What can hang from each mark
k_621: k_569
k_100: k_308 k_464
k_754: k_100 k_621
k_695: k_464 k_569 k_754 k_773
k_464: k_695
k_773: k_100 k_695
k_308: k_100 k_695 k_848

Every row comes from one small tree of marks. Brackets hold a mark, then the marks that hang from it, in the order of their numbers. Every link used is in the known rows. Which tree was each row made from?
Known rows
{k_754 {k_100 k_464} {k_621 k_569}}: [  9  13   9   3  11 -26 -53   2  26  -3 -25  30  -2 -26  -2   2  26 -23
  15  -3 -15  15  -2]
{k_100 k_464}: [  1  12  -9  -4   9  -9 -34  -8  26   3 -19  26 -20 -10  -4  10  32 -27
  17  11 -12  16  -2]
{k_100 k_308 {k_464 {k_695 k_773}}}: [-10  17 -18   2   8 -11 -32   0  52 -10 -21  22 -10 -12  -6  17  35 -29
  16 -11  -1  15   2]
{k_621 k_569}: [ -5  20  10  -4  12 -14 -19   4  18  -1 -13  22 -15 -30  -7  14  32 -26
  13   7  -7  17  -5]
{k_464 {k_695 k_569 k_754 k_773}}: [-19  19   2   9  11  -7 -23 -10  17 -14 -10  25  23 -16   6  21  28 -27
  -5  -9  11  24   2]
{k_695 k_464}: [ -3  12  -3  -1   9  -7 -19  -7  15  -4 -20  19   1 -16  -4  12  25 -27
  11   0  -5  23   0]
{k_464 {k_695 {k_754 k_100} k_773}}: [-10  17   4  13   8  -3 -28  -7  18 -17 -26  24  23 -32   2  21  31 -31
  12  -2   3  20   3]
{k_464 {k_695 k_754 k_773}}: [-15  21  -2   6   8  -3 -24  -8  20 -13 -22  23  13 -20   1  19  33 -31
  12  -2   5  19   2]
{k_695 k_569 k_754 k_773}: [ -8  15   4   0   9  -5 -10 -15  19  -3 -23  28  19 -18   5  13  26 -22
   2  -7  10  20   4]
{k_308 {k_100 {k_464 {k_695 k_754}}} k_848}: [-20   5  -5   7   8  -9 -50  -5  17 -12  -5  12   2   0  -4  12  40 -28
   7  -1  -4  19  -3]
{k_464 {k_695 k_569 {k_754 k_621}}}: [-15  14   5  13  12 -17 -35  -5  11 -15 -17  27  23   0   7   3  27 -24
 -10   2   0  20  -2]
{k_695 k_464 k_569 {k_754 k_100}}: [ -1   8   7   5  14  -6 -20 -10   9 -12 -17  33  43 -25   6  16  22 -21
  -9  -3   3  26   6]
{k_308 {k_100 k_464} k_695}: [-10  14  -6   3   2  -6 -35  -6  29  10 -11   2 -14  -5  -6  14  34 -34
  17   8 -14  21  -2]
{k_464 {k_695 k_569}}: [-15  16   3   8  13  -9 -25  -5  12 -12   1  21  -1  -9   1  18  27 -28
  -6   3  -5  24  -5]
{k_754 k_100 k_621}: [  3  10   9   8   6 -14 -31  -5  12  -6 -35  21   2 -18   1   1  25 -29
  18   1 -18  16  -3]
{k_308 {k_695 k_569 {k_754 k_621}} k_848}: [-15   4  13  17   3 -20 -24 -31  10   9 -15  14  12   0   4  -6  28 -27
  -9 -14  -4  28  -6]
{k_308 {k_695 k_569}}: [-12  13   7   8   7  -8 -11 -17  18  10  -4  12  -5 -12   0  14  27 -30
  -3   3  -7  28  -4]
{k_308 k_695}: [ -9  15   4   8   4  -4 -12 -16  22  10 -16  10 -15 -16  -6  13  33 -34
  13  11 -13  24  -4]
{k_464 {k_695 {k_754 {k_100 k_308}}}}: [-10  13  -1  13  13  -5 -16   6  31 -18 -27  29  25 -26  -4  18  40 -28
   5  11  -5  19   1]
{k_754 {k_100 k_464}}: [  7  10  -4   2   9  -9 -39  -8  25  -2 -23  26  -9 -23  -3  14  31 -28
  18   9 -17  19  -1]
{k_754 {k_100 k_308 k_464} {k_621 k_569}}: [  7  10   3   1  11 -28 -40  12  46  -4 -31  31   2 -26  -4   2  30 -22
  14  -7 -13  13   0]
{k_464 {k_695 k_569 k_754 {k_773 k_100}}}: [-27  24   2   4  12  -5 -11 -23  18 -18  -2  24  27 -23   8  19  23 -26
  -3  -6  10  26   0]
{k_695 k_464 k_754 {k_773 k_100}}: [-15  22  -3  -7   9  -1  -5 -24  20 -11 -24  22  31 -28   3  14  21 -24
  14  -9   8  25   5]
{k_773 {k_695 k_464}}: [ -9   9  -3   7   7  -6 -25   4  18   0  -6  21   2 -18  -6  13  25 -31
   5   2   6  21  -1]
{k_695 k_569 k_773}: [ -6  15   5  -3   7  -6 -12 -13  18  -1 -15  18  -1 -16   3  15  21 -25
   5 -15   2  21   0]

Write each row's tree
[ -7   6  -4  12   8  -4 -16  12  33  -5 -21  34  40 -31  -3  14  32 -26
   0   2  11  19   4]  {k_773 {k_695 k_464 {k_754 {k_100 k_308}}}}
[-10   7   1   8   8  -9 -25   1  14  -1   6  25  13 -13   1  15  18 -26
 -13  -8  11  25  -2]  {k_773 {k_695 k_464 k_569}}
[ -8  18 -12   4   8 -10 -45  -9  32  -9 -13  21 -14 -12  -4  18  30 -31
  18  -8  -4  20   1]  {k_100 {k_464 {k_695 k_773}}}
[ -8  14  -9   9  10 -19 -57  -5  25 -12 -25  32   9   1   2   2  34 -28
   7  12  -6  17   0]  {k_100 {k_464 {k_695 {k_754 k_621}}}}
[-13  20  -7  -8  12  -8 -20 -28  29  -5 -13  31  19 -19   8  14  24 -21
   4  -6   8  23   5]  {k_695 k_569 k_754 {k_773 {k_100 k_464}}}
[-17  16   4  11  10 -16 -35 -11  18 -16 -20  24  28  -5   9   6  23 -26
  -4 -17   8  21   1]  {k_464 {k_695 k_569 {k_754 k_621} k_773}}
[ -5  13   2  -4  10  -8 -14 -15  18  -7 -13  19  14 -16   3  16  15 -23
   1 -27   7  25   3]  {k_695 k_464 k_569 k_773}
[-10  15  -6   0  -1  -4 -33 -12  35   8 -17   0  -9 -10  -4  16  29 -35
  22 -10  -5  21   2]  {k_308 {k_100 k_464} {k_695 k_773}}
[-23  16   3   5  11  -4  -9 -10  14   0   5  31  22 -24   5  11  26 -26
 -11  12  14  23  -3]  {k_773 k_100 {k_695 k_569 k_754}}
[ -9  13   8  10  10 -23 -40  13  18  -2 -14  32  31 -24  -1   1  25 -24
  -4  -4  16  16  -1]  {k_773 {k_695 k_464 {k_754 {k_621 k_569}}}}
[-24  16   7   6   1  -8  -2 -45  20   9  -7  -4 -16 -25  -6  10  26 -35
  19 -22  -8  29  -8]  {k_308 {k_695 {k_773 k_100}} k_848}
[-10   2  -4   8   8 -17 -19 -22  42  13  -3  13 -14  -2  -7   6  34 -27
  -6 -17  -9  28  -5]  {k_100 {k_308 {k_695 k_569} k_848} k_464}
[ -6  11   2  11   4  -5  -3  -7  38   6 -26  12   1 -28  -8  15  36 -33
  14   4 -16  24  -1]  {k_754 {k_100 {k_308 k_695}}}
[  5   7  -8   5   8 -17 -36   0  42  -5 -48  36  21 -12   2  -2  36 -22
  14   6  -9  13   5]  {k_695 {k_754 {k_100 k_308 k_464} k_621}}
[ -5   3 -11  -1   8 -16 -24 -10  40   4 -20  20 -25  -7 -10   4  39 -25
  15  -9 -11  18  -4]  {k_100 {k_308 k_848} k_464}
[ -2  16  -6   9   8  -9 -49  -8  30 -13 -17  22  -3 -25  -2  21  28 -31
  18 -10  -8  20   1]  {k_754 {k_100 {k_464 {k_695 k_773}}}}
[ -6  10   0  -1  13  -7 -15 -10  12  -8 -16  31  31 -12   5  13  24 -20
  -9  -1   6  25   5]  {k_695 k_464 k_569 k_754}
[-16   6   1  10   3 -10  -1 -16  34  13 -16   5 -19 -13 -12   6  39 -33
  12 -11 -11  24  -7]  {k_100 {k_308 k_695 k_848}}
[-20  17  -3   3   9  -2 -14  -8  17  -4  -3  27  28 -27   0  13  26 -27
   1   9  12  23   1]  {k_773 k_100 {k_695 k_464 k_754}}
[  2  -2  -3   8   5 -23 -40  -9  37  -2 -34  21  -9  -8  -5  -5  31 -26
  15 -19 -18  16  -3]  {k_754 {k_100 {k_308 k_848} k_464} k_621}
[-12   8   0   9  10  -7 -23   1  13  -2   0  32  32 -15   4  13  24 -24
 -17   0  19  24   2]  {k_773 {k_695 k_464 k_569 k_754}}
[-21   6   9   8   0  -6 -18 -16  11   8  -7 -11 -17  -8  -8   9  33 -35
  13  -9 -14  25  -9]  {k_308 k_100 k_695 k_848}
[-13  14  -9   3   9  -7 -50   7  24 -13  -5  11 -11  -2  -6  18  34 -32
  15   8 -10  17  -2]  {k_308 {k_100 {k_464 k_695}}}
[ -9   2  -5  -3   4 -10 -40  -9  18   0 -11   5 -23  -1  -8   8  34 -28
  17  -8 -12  17  -5]  {k_308 {k_100 k_464} k_848}
[ -7  12   0  -1  12  -5 -14 -14  18  -9 -20  27  35 -17   7  15  20 -22
  -4 -19  14  25   7]  {k_695 k_464 k_569 k_754 k_773}
[-13  20  10   9  15 -23 -40   8  17 -14 -19  29  16 -19  -1   5  33 -26
   3   5  -1  16  -2]  {k_464 {k_695 {k_754 {k_621 k_569}}}}
[-24  25   1   6   8 -12 -26 -19  19 -18 -26  19  22 -17   6   3  24 -30
  14  -6   2  20   0]  {k_464 {k_695 {k_754 k_621} {k_773 k_100}}}
[  0  13   3   2   8  -2 -18 -13  17 -11 -35  26  37 -34   3  17  24 -25
  14 -14   5  23   9]  {k_695 k_464 {k_754 k_100} k_773}
[  7   6  -8   4   7 -19 -36   2  43  -4 -41  28   0 -11  -2  -1  31 -24
  19  -3 -16  13   1]  {k_754 {k_100 k_308 k_464} k_621}
